In the rows, zero is written as 128.
Known rows, with every step that occurs:
P/B/V/R/T: [129  81 169 117 130 113 147 122 154  99 115 125 138 141  91 108  79 183
 129 141 164 104 101  59 159 112 133  87 169 111  70 149 126  81]
Y/P/B: [129 168 125 129 133 118 138 155 124 174 133 118 117 102 101 102 136 162
 157 102 102 136 122 127 175  49 129 135 134 186 108 116  98 115]
R/P/B/V: [125  93  71 113 135  85 138 168 139  97 131 111 137 154 130 118  78 175
 132 118 135 103 114  74 147 112 127 116  97 136 173 135  96 144]
E/R/D/M: [132 146 139 136 131 152 121 101 115 107 116 105 120 136 134 150 178 115
  90 131 142 123 162 196  98 144 142 131 142  94 153 112 108 125]
M/P/R/T: [134 128 161 169 118 128 126 106 155 179 111 133 122 136 187 154 149 141
 124  82 158 106 166 161 129 138 117 151 149 141 104 109 130 104]
B/V: [139  73 127  93 130 101 140 161 113  91 128 117 156 137  74  98 110  90
 120 131 176 149 112  68 100 144 141 112 134  92 121 146 118 129]
J/E/R: [152 125 148 129 125 188 129 113  94  82 195 118 126 125  88 136 183  98
  97 153 141 199 133 176 135 120 142 124 128 134  90 116 148 136]
R/E/J: [150  88 105 119 129 104 117 130  85  81 180 119  80 131 154 141 108  61
 140 126 100 151 129 109  88 154 108 108  88 119  36 107 155 176]
M/P/B/V/R: [146  75 100 104 126 117 139  96 179 140 125 128 158 131 112 145  97 146
 137 140 137  95 108  81 172  79 126  88 126 156 168 138 109  88]
P/R: [141 164 197 140 127 165 145 148 161 133 109 134 101 100 106  98 150 122
 113 112 115 151 140 161 133 130 133 144 135 134 114 116 122 153]
D/M/P: [141 137  97 145 112  95 111  96 140 173 122 136 113 118 183 186 145  71
 134 105 154 101 153 170 102 123 132 116 118 107 157 113 114 106]
E/R/P: [132 160  55 129 113 150 124 162 116  85 123 118 125 137  96 113 173 139
 120 132 137 147 141 168 111 134 126 126 120 120 146 115 145 145]
B/V/K/N: [127  89 125 130 163 105 134 129  53 110  85 157 145 164  20 100  98 104
 135 190 138 139  85  61 100 182 138  75 154  89  63 162 165 128]
M/P: [139 153  75 130 115  94 121 129 127 156 138 127 130 114 146 149 140  95
 145 110 135 126 135 138 109 120 113 120 119 123 146 115 130 109]
D/M/P/R/E: [141 111 121 167 112 128 115  69 168 189  83 137 129 132 214 200 154  66
 118  91 132  83 180 190 129 133 137 132  93 139 128 102 103 159]
J/E/R/T: [140 110 169 151 124 168 123 109  78  84 190 116 127 152 123 147 180 130
  96 138 175 182 147 171 122 142 135 132 158 115  33 116 164 110]
T/R/P: [105 166  87 129 106 120 109 168 147 120 132 136 148 133 160 141 110 149
 134 102 131 136 118  98  94 168 119 196 114  80 184 126 168 133]
R/P: [113 162  78 142 112  86 120 181 121 120 128 119  95 129 136 106 126 151
 156 115 122 128 126 124  92 147 111 117 105 100 158 121 134 150]
Y/P/R/V: [117 125 178 175 120 156 128 149 149 196  93 142  89 115 112  87 177 158
 142 124 140 150 154 165 148  96 131 153 138 186 141 112 110 126]
Y/P/B/V/S: [113  79 142  78 157 115 143 153  78 153 134 119 140 120  89  76 105 187
 151 120 128 130 101  82 183  37 145 129 144 187 128 152  92  95]
V/K/N: [122 196 116 165 156 112 128 129  47 135  88 167  98 131  35 104 124 120
 158 185  90 142  91 120  98 179 121  77 157  90  34 142 192 125]
M/P/R: [144 141 140 145 120 149 132 114 170 175 115 134 121 112 154 144 152 113
 123 100 121 123 154 165 142 114 123 143 120 161 162 108 115 130]
Y/P/R/E/J: [140  67 188 143 139 165 123 124 128 163 130 127  78 127 138 113 157 112
 142 101  94 154 156 140 149  99 130 148 103 208  75  97 109 184]
T/R: [124 182 128 115 111 140 119 154 142 118 138 140 163 109 128 139 116 107
 118 109 137 158 111 104  99 157 129 195 141  70 128 130 173 112]
T/R/P/B/V/S: [ 99 100  96  78 137 120 125 159 117 100 145 134 173 145 162 133  53 207
 121 115 129 109  91  58 149 118 134 195 116 116 198 158 143 104]
Y/P: [120 154 133 132 123 114 125 164 106 175 120 123 110 107  87  85 166 127
 165 109 128 159 128 125 121  89 128 130 144 149 112 119 116 123]
V/K: [113 165 112 140 134  99 132 157  85 110 114 161  88 107  20  83 117 101
 167 171 105 138 107 136 101 162 108  87 149  97  90 140 155 141]
R/P/B/V/K/N: [119 108  65 145 161  87 134 140  87 116  94 142 129 175  87 123  69 190
 144 166 104  94  90  68 147 142 128  87 115 134 123 148 137 141]
Y/P/B/V: [133  81 128 104 141 112 143 152 125 155 125 114 153 130  81  97 116 151
 142 112 140 136 116  80 178  55 146 130 133 185 127 134  79 117]
B/V/S/U: [ 85 135 160  55 144 111 141 185  57  69 152 132 137 111 100  45  85 109
 130 147 151 152  83  87 109 152 146 104 179  94 108 204 126 102]
T/R/D/M: [107 149 168 132 127 122 106 109 146 141 126 121 142 133 194 175 113 122
 105 102 135 114 137 124  79 178 136 198 137  54 188 123 133 112]
K/V/R: [127 215 153  57 112 129 129 145 185 139  93 143 156 120  55  72 147 148
 138 155 109 152  92  75 106 143 126  70 148  76 110 130 193  89]
J/E: [138 128 170 139 128 130 127 132  96 107 201 121 100 117 120 126 144 102
 127 142 131 186 120 135 116 128 129 117 118 116  96 123 139 139]
J/E/R/D/M: [137  99 185 146 139 170 114  75 100  98 184 100 109 148 149 172 182 116
  84 150 139 161 159 198 117 136 150 130 122 118 146 110 111 137]
B/P/R: [136 185 184 130 125 170 148 131 169 118 117 123 168 102 133  81 161 131
 139 133 107 125 138 148 132 148 112 136 146 164 158 145 108 184]
P/R/E: [136 145 153 151 116 145 140 132 145 138  86 129 131 124 136 121 145  96
 116 103 102 133 152 154 129 148 126 141 105 137  59 111 128 191]
B/V/R/E: [125  47 126 103 107 113 134 121 138  94  81 126 166 146  66  96 112 100
 143 159 155 128 104  48 105 155 135  67 127  90  80 152 141 148]

Rows:
[110 132 136 136 123 113  96  82 158 171 126 124 158 143 231 211 117 120
 112  95 141  94 147 131  89 167 130 202 127  76 225 117 127  98]  T/R/D/M/P
[127  95 130  62 157 105 153 154  79  90 154 122 141 117 102  94  69 169
 121 135 127 122  90  78 166  76 139 117 138 133 117 161 113  96]  P/B/V/S
[140 174  46 128 124 155 136 152 133  86 131 115 131 133 110 132 147 173
 111 127 114 127 135 171 162  96 125 131 112 152 145 112 127 137]  E/R/P/B
[125 140 202 145 131 166 136 149 149 192  94 131 101 103  94  80 179 144
 145  98 117 156 148 156 155  87 142 154 142 187 127 114  98 146]  Y/P/R
[128 170 161 160 114 156 141 130 169 124 118 132 154 112 149  89 157 144
 138 160 128 117 144 158 129 159 103 132 143 164 172 144 115 162]  B/P/R/V
[115 169 115 137 112 122 131 144 181 118 112 130  80 108 102  96 109 211
 169 146  91 105 100 110 153 100 112  76 125 130 158 131 136 122]  V/R/P/B
[153  21 144  92 143 127 139 104 149  65 155 120 114 140 102 128  64 127
 129 160 111 118  96  51 164 104 128  74 107 149  75 136 127 139]  P/B/V/R/E/J
[118 160  85 125 102 122 113 137 127 118 117 133 195 131 156 160 110  85
 120 100 125 139 121  96  94 175 119 193 112  76  74 124 180 151]  T/R/E
[151  74  94 123 134  98 126  85 155 155 128 127 153 141 180 198 100  92
 112 110 161  77 141 128 152  91 143 116 109 137 170 127  82  99]  D/M/P/B/V
[139 100 114 110 121 135 106 124 116  85 180 135 135 135 175 174  92  69
 117 112 113 154 119  87  94 175 117 190  96  97  73 113 187 152]  T/R/E/J
[122 122 161 156 120 150 131 134 136 191  76 126 129 125 121  99 174 123
 146  89 106 140 156 148 149 100 135 152 115 190  77 107 104 180]  Y/P/R/E
[ 94 211 104 112 119 166 133 164  58  68 152 145 106 102 104  72 156 132
 109 183 148 162 116 203 119 146 129 118 182 113  98 170 170  73]  E/R/V/S/U
[120 126 128 149 131  76 107  86 131 174 123 106 104 140 212 182 136 117
 132 105 133  81 161 158  84 143 124 123 120  96 205 108  86 112]  R/D/M/P
[148 169  64 127 128  98 133 119 147 157 154 123 134 112 159 165 111 130
 135 106 108 104 129 134 164  77 111 125 110 159 142 111 116  99]  M/P/B
[155  82 181 137 137 163 131 118 138 103 149 127  74 125 156 134 126  85
 114 115  90 148 150 144 127 145 124 136  92 158  57 101 132 196]  P/R/E/J
[121 148 122 135  96 117 126 122 141 118  87 132 118 111  87  99 138 111
 164 151 108 127 112 107 103 145 114  69 128  92  53 132 167 145]  V/R/E
[152  84  71 102 134  94 139 117 145 137 144 117 174 140 140 161  90 120
 119 114 147 100 122  89 164  84 130 117 110 159 162 128  96 101]  M/P/B/V
[104 164 156 121 126 123 115 140 137 127 139 114 154 128 159 141 108 146
 113 106 120 136 122  99  86 176 120 203 140  66 175 124 146 116]  T/R/D
[122 103 128 196 121 129 115  77 160 187  83 177  78 130 148 177 145  97
 134 159 148  81 166 212 127 149 127 112 124 140 178 117 119 116]  D/M/P/R/V/K
[114 182  78 127 118 123 118 161 166 122 142 133 153 130 173 156  82 183
 125  98 108 115 111  96 142 131 118 200 107 113 179 124 151 125]  T/R/P/B
[138 126 105 138 129 145 112  74 125 137 117 106 133 146 169 183 184 114
  97 124 147 103 172 203 108 132 135 134 131 116 192 105 101 109]  E/R/D/M/P
[101 155 145  61 157 116 154 173  84  75 165 126 139 108 113  71  59 148
 119 139 121 127  81  90 165 103 144 110 165 134 104 192 107  94]  P/B/V/S/U
[ 81 224 188 127 127 165 143 151 125 106 139 142 138  93 170  43 136 159
 145 172 108 117 118 177 133 171 109 123 182 166 161 195 121 140]  B/P/R/V/S/U
[131 160 124 121 133 150 130 133 105  89 128  97 131 135 100 117 173 137
  98 138 124 147 147 168 103 141 126 134 145 104 141 113 123 130]  E/R/D
[160  55 149 156 130 142 108  57 159 159 136 138  77 136 232 213 139  56
 114 102 120  97 177 185 125 131 135 130  81 159 125  92 109 161]  D/M/P/R/E/J
[135 123 117 174 112 134 125 112 169 179 116 144 108 122 171 149 152 125
 119 128 148 116 159 176 136 125 115 141 116 159 176 108 127 111]  M/P/R/V
[119  20 171 116 126 105 118  71 168 144  91 115 136 157 133 143 117 130
 135 153 168  85 127  86 101 144 143  75 140  93 217 143  88  99]  B/V/R/D/M/P
[144 101  63 135 163  98 135  87  94 154 106 149 166 163  96 165  83 137
 132 161 115  92  98  83 165 118 125  91 127 155 112 143 134  98]  M/P/B/V/K/N
[144 122 101 141 132 174 128 120 115  84 199 112 117 143 130 152 156 169
 100 143 114 161 135 174 174  95 134 128  96 172 139 110 129 148]  J/E/R/P/B
